Each row comes from the steps of one walk. Every step used is in the known rows, and no mark comes twice. Write the walk behind each row, first mark first.
In the rows, 128 means zero.
Known rows:
h-q-x: [115 127 142 101 116  91 112 158 121 130 129  98 143 131 119 124 109 146
 122 116 118 125 119 130 131 102 118 122 138 145 138 119  97 135 128 117
 125 130 148 176 119 103 108  96 121 139 115 119 128 118 131 119  93 126
 141 122 117 123  72 145 129 132]
l-f-w: [120 128 104 131 130 118 124 160 131 137 126 101 135 124 146 118  91 110
 153 132 111  99 127 125 102  87 166 134 121 115 136  89  94 110 132 147
 134 133 133 116 113 150 103 137  93 117 124 134 121 110 159 165 170 136
 126  98 140 144 137 125 123 140]
w-f-t-a-h-q: [203 136 102 148 135 181 134 179 128 120 126 103 148 142 119 144 135 174
 111 123  89 104  94 129 173  79 153 146 143 137 160 122 126 107 119 126
 156 130 135  88 125  58 104 109  96 206 153 135 128 133 121 173 124 140
 131 172 134 121 108 143 148 120]
f-l-y: [143 126 117 177 113 136  99  93 136 130 145 140 107 127 106 133  88  96
 138 144 130 135 128 133  77 129 131 159 117 100 126 137 142 156  99 115
 132 129 147 135 121 177 152 102 149 111 158 110 115 124 110 127 135 122
 142 125 139 140  85 149 127 130]
h-a-t-f-w: [135 119 172 113 133  91 141 209 112 121 127 152 135 146 135 137 108 155
  96 127 148 130 110 132 129 100 146 147 142  99 162 107  96 129 123 128
 128 132 141  89 125 127 153 168 114 163 149 133 122 113 131 159 125 122
 125 100 154 119 110  92 132 160]
w-f: [154 137  99 146 127 169 142 141 129 137 115 118 142 143 122 123 118 137
 136 122  97 103 105 120 107 120 152 133 137 128 139 125 136 110 131 141
 140 122 116 110 126 107 105 118 113 113 141 139 122 123 118 172 135 132
 129 138 126 126 142 131 134 144]
y-m-q-x: [152 111 132 123 108 121  89 170 117 130 109 166 119 147 112 108 103 118
 142 121 127 136 133 129 178 127 105  90 131 133 118 144 136 171 159 128
 123 128 133 122 129 128  96 124 138 128 122 134 119 109 124 140  76 136
 137 136 128 122 150 130 116 139]
a-t-f: [122 134 158 126 140 117 135 168 117 135 116 140 140 153 130 125 148 111
 121 117 130 130 102 126 128 139 145 122 140 119 146 101 119  94 122 132
 125 133 138 108 122 106 114 142 140 139 157 135 122 141 126 161 124 139
 128 117 127 111 132 115 133 180]
f-t: [163 131 135 124 115 143 148 135 127 112 135 127 119 133 124 132 123 130
 118 126 134 136 134 134 131  76 136 163 115 133 146 113 136 111 101 111
 134 138 136 110 122 104 119 148 110 154 142 134 139 130 132 122 124 134
 128 142 146 119 166 108 133 116]
w-f-t: [180 138 105 142 117 182 156 150 128 126 122 120 136 147 120 131 114 133
 129 120 106 108 109 122 107  77 158 155 126 132 157 109 139  97 113 131
 143 129 121  97 121  85  98 136  98 134 153 143 131 124 125 170 132 137
 128 148 140 118 172 114 137 138]
w-f-l-y-m-q-x: [173 128 100 178 102 167  97 142 127 141 117 151 120 155  93 115  69 104
 147 130 106 110 110 122  94 117 138 133 131 109 136 137 144 159 131 130
 138 126 134 115 121 146 100  98 134  99 162 125 107 114  97 176 104 132
 146 137 129 132 121 151 126 151]
q-x: [112 132 153 109 111  84 130 152 121 132 119 135 133 127 140 112 103 122
 117 116 148 124 135 126 118 113 114 125 128 128 140 118 102 132 134 118
 121 131 120 156 123 115 116 133 130 117 126 122 126 124 115 126  91 128
 134 109 122 131 130 110 124 127]
h-a-t-f-l-y-m: [179 114 150 144 125 106  96 184 111 129 130 179 118 150 110 133 100 132
 107 128 137 140 111 130 110 116 129 140 140  85 136 121 131 155  97 112
 138 124 137  73 128 129 160 138 135 124 167 126 114 115 127 166 112 121
 136 109 160 120 101 109 133 157]
m-y-l-f: [152 139  87 165 117 140  76 145 135 135 114 141  98 106  72 114 116 109
 136 146 121 126 140 126  45 151 143  93 132 110 117 111 114 122 151 101
 115 145 158 114 123 133 110 148 152  80 123 123 125 137 134 147 162 131
 152 121  93 137  98 132 121 121]
w-f-l-y-m-q-h-a-t: [189 126  86 176 107 174  99 173 111 124 118 158 123 157  87 134  62 141
 122 138 109 117 100 127 102 113 136 130 128 109 140 137 142 165  81 129
 151 125 136  82 129 138 100 103 125 141 179 126 108 115 111 181 112 123
 141 141 141 124  93 150 127 162]
q-h-a-t-f-w: [145 130 149 109 126  73 125 213  95 105 119 139 143 131 137 144  90 171
  75 142 144 128 101 131 124  93 131 130 131 112 163 113  98 125  83 114
 146 123 133  82 135 123 120 143 110 179 140 121 129 122 130 166 125 115
 124 118 145 122  88 109 121 137]
x-q: [ 80 127 123 143 121 157 127 139 122 127 138 113 127 109 102 132 117 145
 123 107 127 120 125 136 155 138 132 112 139 133 134 143 126 135 147 126
 131 136 176 154 118 100 113 106 129 138 121 121 109 128  98 112 108 128
 131 142 113 120  81 153 129 126]
w-f-t-a-h-q-m-y-l: [252 140  90 163 128 173  95 180 141 121 118 126 121 134  77 133 134 165
 112 131  92 112 107 133 132 100 139 139 147 136 153 141 142 124 125 112
 140 136 143  78 118  66 105 115 123 197 150 135 130 134 111 165 126 138
 143 171 121 117 105 144 147 120]
x-q-h-a-t-f: [106 130 140 127 124 118 116 204  94 111 125 127 142 116 101 143  89 181
  80 117 135 124 100 134 158 120 128  97 146 118 150 125 105 126 103 103
 153 132 183 119 130  76 106 105 121 163 134 117 109 129  99 141  97 118
 129 140 119 117  43 146 125 132]
l-y-m-q-h-a-t-f-w: [163 113 128 130 126 109  81 185 110 122 111 183 114 142 127 109 100 144
 122 138 133 128 113 137 136  94 140  74 129 104 139 144 123 187 141 122
 135 114 151  87 142 152 127 120 139 157 164 124 119  99 139 165 117 132
 142 106 142 120  95 134 130 139]
x-q-m-y-l-f-w: [150 131  93 151 122 145  70 152 146 134 120 132 104 102  62 112  94 132
 142 120 131 115 137 142 100 142 135 104 140 127 132 151 132 156 155 117
 112 149 195 131 103 121 107 116 139 129 119 127 109 112 105 117 131 133
 143 116 101 126  83 155 128 133]
y-l-f-t-a-h: [183 138  94 164 115 139  86 195 130 118 130 131 114 114  85 135 126  86
 109 135 108 124 122 124 135  97 130 141 127 121 132  91  94  98 109 104
 151 137 131  61 116  93 107 136 125 170 120 127 120 145 139 161 153 132
 147 152 149 140 125 128 138 109]
a-t-f-l-y-m: [163 127 147 161 124 124  98 148 120 142 123 155 122 156 118 126 119  78
 141 127 130 139 103 127 105 144 137 132 133 104 133 115 151 129 104 129
 126 127 139  87 116 129 122 124 157 117 171 127 112 132 120 177 119 138
 142 121 144 110 119 125 131 183]
l-f-t-a: [170 132  89 129 141 150 120 174 126 129 130 128 136 133 124 123 117 127
 138 126 118 112 129 118 163  66 150 136 124 117 139  87 107  98 105 113
 155 137 139  87 124  99  91 137  91 160 144 136 133 132 151 149 151 137
 122 120 137 145 156 118 131 115]
h-a-t-f: [143 121 163 114 139 102 132 200 109 125 125 158 136 147 122 139 116 157
  91 121 142 133 108 127 135 114 131 137 145 101 149 109 103 124 113 118
 138 131 139  89 132 111 146 155 117 141 151 132 123 125 132 153 112 121
 125 107 143 119 105  99 138 153]
w-v: [148 125 124 167 134 167 113 106 134 113 130 144 130 129 146 135 167 102
 130 131 118 118 104 125 129 136 127 129 126 118 135 120 121 126 134 133
 123 124 122  89 126 127 114 129 128 107 143 127 158 126 126 159 106 131
 148 123 134 124 145 136 116 131]

Write each row's walk:
[214 128 113 156 148 118  52 176 140 123 124 132 116 110  88 138 154 174
 105 139 111 132 119 141 190 152 105 107 154 133 127 168 125 159 142 111
 130 135 151  99 132  99 136  95 152 230 123 115 123 145 112 128 120 131
 142 160 107 131  34 167 143 102] : t-a-h-q-m-y-l
[124 119 124 114 120 124 112 196 101 101 118 157 129 139 103 140  87 199
  81 147 128 131 115 130 184 102 112 100 130 125 137 144 106 154 115 111
 153 138 158 124 153 151 100 116 113 186 129 119 127 123 121 118 103 116
 124 141 112 135  79 152 118 119] : m-q-h-a
[144 138  96 162 114 126  85 150 137 130 117 134  95 100  84 116 104 100
 140 152 131 120 142 131  42 139 156 107 128 107 129 115 109 129 157 113
 107 146 159 117 117 154 117 162 145  94 123 122 125 127 136 151 171 130
 153 116 101 139 100 124 115 127] : m-y-l-f-w
[219 135  89 156 121 129  56 195 139 120 128 122 116 118  67 132 133 103
 112 130  94 128 114 128 138  90 116 144 133 134 128 109 105 115 100 102
 150 135 140  66 108  85 101 109 124 190 114 129 123 135 140 150 140 134
 152 146 148 134 102 145 142 116] : y-l-f-t-a-h-q-m
[155 128 126 112 122  91 113 181  99 102 124 140 140 119 127 145  85 188
  78 143 138 132 117 127 131 100 109 122 126 119 140 128 110 142  74 102
 156 119 127  97 145 116 127 119 109 157 124 116 132 126 128 134 119 108
 121 129 139 132  80 126 117 102] : q-h-a
[159 119 123 174  96 131  73 118 128 132 132 163 101 139  96 118  74  90
 145 140 134 138 134 131 108 126 115 135 119 104 120 144 147 186 119 113
 127 131 148 134 123 174 128 101 157 108 157 112 108 115 106 132  99 127
 150 126 137 137 102 150 119 140] : f-l-y-m-q-x
[159 110 116 133 121 143  88 152 122 126 115 158 112 151 101 121 119 124
 146 130 117 137 127 129 186 134 111  97 132 133 112 152 156 169 155 137
 125 126 138 103 131 140  99 122 138 138 122 136 122 109 134 140 101 135
 136 146 134 118 152 139 119 137] : y-m-q
[179 110 113 123 117 118  78 190 103 112 111 165 119 141 106 130  92 160
 111 139 127 140 123 130 184 118 100  91 131 128 119 154 143 177 120 119
 145 121 138  80 143 130  99 115 128 156 122 130 125 112 136 149  97 121
 132 150 136 122 118 140 114 124] : y-m-q-h-a
[208 132  96 141 126 112  58 141 155 136 109 153  96 115  75 101 112 118
 144 141 132 126 142 136  64 139 127 121 129 121 126 147 144 156 141 121
 104 141 148  97 111 157 117 139 145 117 124 132 129 113 129 129 150 132
 142 100 115 130 131 127 123 134] : q-m-y-l-f-w
[137 118 141 116 128 112 144 182 113 114 132 153 134 138 122 137 106 170
  93 118 153 135 125 132 135 112 125 135 132 117 142 124 104 150  92 123
 128 138 133 105 132 109 148 161 114 162 154 134 125 124 136 130 111 119
 126 106 148 118 112  99 139 146] : h-a-t
[187 123 117 107 136 121  79 133 142 131 127 109 133 136  96 126 130 161
 136 117 102 132 114 137 141 116 107 128 140 153 121 151 147 155 111 125
 128 124 147 137 115 119 114  75 122 154 115 129 135 112 139 108 106 128
 134 121 123 115  94 163 138 136] : h-q-m
[224 131  87 130 136 137  45 165 142 129 123 126 112 129  62 120 132 155
 136 133 110 132 127 136 129 104 120 126 144 138 130 141 133 145 120  97
 127 141 171 104 112 103 103  99 131 167 125 131 137 122 140 120 129 131
 147 127 106 126  83 154 132 121] : h-q-m-y-l-f-t-a
[115 130 140 147 113 129 107 195  97 110 135 126 134 122  85 156  72 165
  79 124 136 131  97 134 149 128 123 131 143 110 150 125 117 129  82 104
 154 137 189 114 124  95 109 103 129 155 138 111 104 135  89 142  98 115
 134 149 123 121  37 151 118 140] : x-q-h-a-t-f-l
[238 135  98 143 138 176 118 178 138 123 119 112 143 148 113 135 131 179
 116 116  89 106  98 130 175  81 139 151 145 143 151 137 141 117 109 125
 154 128 132  80 121  63  97 100  99 213 151 139 131 129 118 163 114 140
 128 165 138 119 120 145 151 124] : w-f-t-a-h-q-m
[185 129 143 122 128 111 123 187 124 110 135 114 133 127 132 142 134 168
  95 122 130 128 122 138 204  68 122 153 133 139 157 124 102 120 113 104
 149 140 145 119 129  65 120 124 109 234 141 121 134 140 119 131  98 138
 132 157 138 124 101 131 144 100] : f-t-a-h-q-x
[171 120 105 178 100 146  65 119 121 122 132 156 102 136  91 130  74 104
 139 153 121 141 123 132 112 128 113 129 116 107 121 154 160 180  94 111
 141 125 144 112 130 175 118  86 153 127 153 109 113 121 111 145 118 124
 148 143 137 135  85 162 113 133] : f-l-y-m-q-h
[195 134  92 164 131 161  60 176 144 126 120 142 102  99  57 121 116 161
 117 114 123 119 131 143 160 131 122 102 145 128 126 155 135 146 139 100
 134 153 198 109 116  74 100 106 139 176 130 123 112 137 100 116 115 139
 139 149  99 124  75 163 140 105] : x-q-m-y-l-f-t-a-h
[129 135  94 158 107 114  95 172 132 127 130 119 114 114  95 123 104  60
 133 144 115 118 128 125  76 109 147 144 123 116 135  91  85 113 131 128
 124 133 130  84 102 152 115 150 130 124 107 130 113 121 144 164 173 125
 153 116 153 141 128 117 125 137] : y-l-f-w
[213 130 124 158 126 118  55 152 149 125 118 106 110 113  89 137 138 166
 105 129  84 131 109 146 125 147 109  98 145 148 110 157 134 146 124 118
 126 136 152 128 127  93 125  78 141 173 117 113 124 139 131 127 113 137
 148 159 111 112  43 184 152 113] : a-h-q-m-y-l
[201 130  89 136 131 127  41 147 146 138 116 115 112 124  61 116 122 144
 142 131 102 127 124 134  88 128 121 107 143 140 113 141 134 148 124 109
 119 136 166 127 112 118  97  87 133 122 112 128 134 120 148 122 130 129
 148 118 101 123  66 165 131 133] : h-q-m-y-l-f
[114 128 133 152 115 128  98 185  98 113 135 140 129 118  91 147  73 166
  87 123 133 127 103 137 127 119 129 115 140 105 149 126 113 143  86  96
 156 134 193 121 129 102 120  93 134 147 152 107 101 129  93 141 102 116
 137 137 122 121  20 157 125 129] : x-q-h-a-t-f-l-y
[105 128 142 144 127 128 115 201 100 102 128 131 142 113 116 147 104 165
  87 123 134 114  91 137 156 113 139 116 143 111 166 122  98 130 113 118
 141 133 178  96 121  96 105 120 118 167 140 116 123 118 100 161  96 120
 139 134 132 117  52 141 118 141] : x-q-h-a-t-f-w-v
[185 140 103 159 115 117  67 187 130 122 117 124 102 102  77 122 115 138
 113 138 117 123 134 134  97 115 133  99 139 119 135 114  93 121 145  88
 127 153 169 123 124  86 100 135 138 147 130 115 125 144 132 141 135 137
 156 142  93 136  58 144 132 104] : m-y-l-f-t-a-h-q-x
[168 111 152 144 125 119  93 198 112 125 126 186 116 161  97 132  92 139
 107 131 136 141 108 131 142 116 128 127 140  89 138 128 124 165 115 115
 139 132 153  83 135 145 143 137 136 141 167 128 112 115 123 156 101 123
 136 115 147 120  96 122 133 160] : h-a-t-f-l-y-m-q
[217 132 108 146 122 124  55 125 152 132 108 168  93 119  67 104 129 128
 127 137 140 141 143 135  77 161 105 113 134 129 117 163 161 163 133 108
 102 140 142 109 117 142 129 128 164 121 126 130 133 124 116 113 126 129
 145 114 105 121 122 129 126 128] : q-m-y-l
[144 129 124 113 123  89 128 197  96 102 121 144 140 127 131 143  92 182
  72 135 147 135 111 131 135 105 114 118 125 126 145 117 105 140  55 110
 149 128 125  97 141 104 116 133 113 180 147 123 129 131 135 140 111 113
 126 124 141 120  83 117 124 132] : q-h-a-t
[216 135  90 144 126 126  47 139 152 140 105 161  97 119  68 101 117 120
 141 134 127 130 140 129  72 148 114 106 132 124 112 149 149 147 131 108
 112 139 148 100 114 136 110 124 149  97 126 132 132 125 131 127 138 131
 141 105 103 129 129 134 126 127] : q-m-y-l-f
[176 133 109 128 132 126 103 202 125 127 127 102 145 125 131 126 107 153
 119 113  99 107 119 125 173  54 140 130 132 127 142  87  84  99 103 109
 162 140 144 114 124  65  83 112  82 179 137 127 129 135 153 155 126 142
 129 131 130 139 105 142 142 108] : l-f-t-a-h-q-x
[161 124 163 163 115 114  66 155 120 145 121 166 106 151 101 117  92  80
 138 139 114 132 109 122 114 121 129 131 141  84 132 124 138 131 152 110
 138 122 151 114 127 165 125 101 156  86 145 113 109 121  97 168 105 131
 141 130 124 139 104 146 118 146] : t-f-l-y-m-q-x
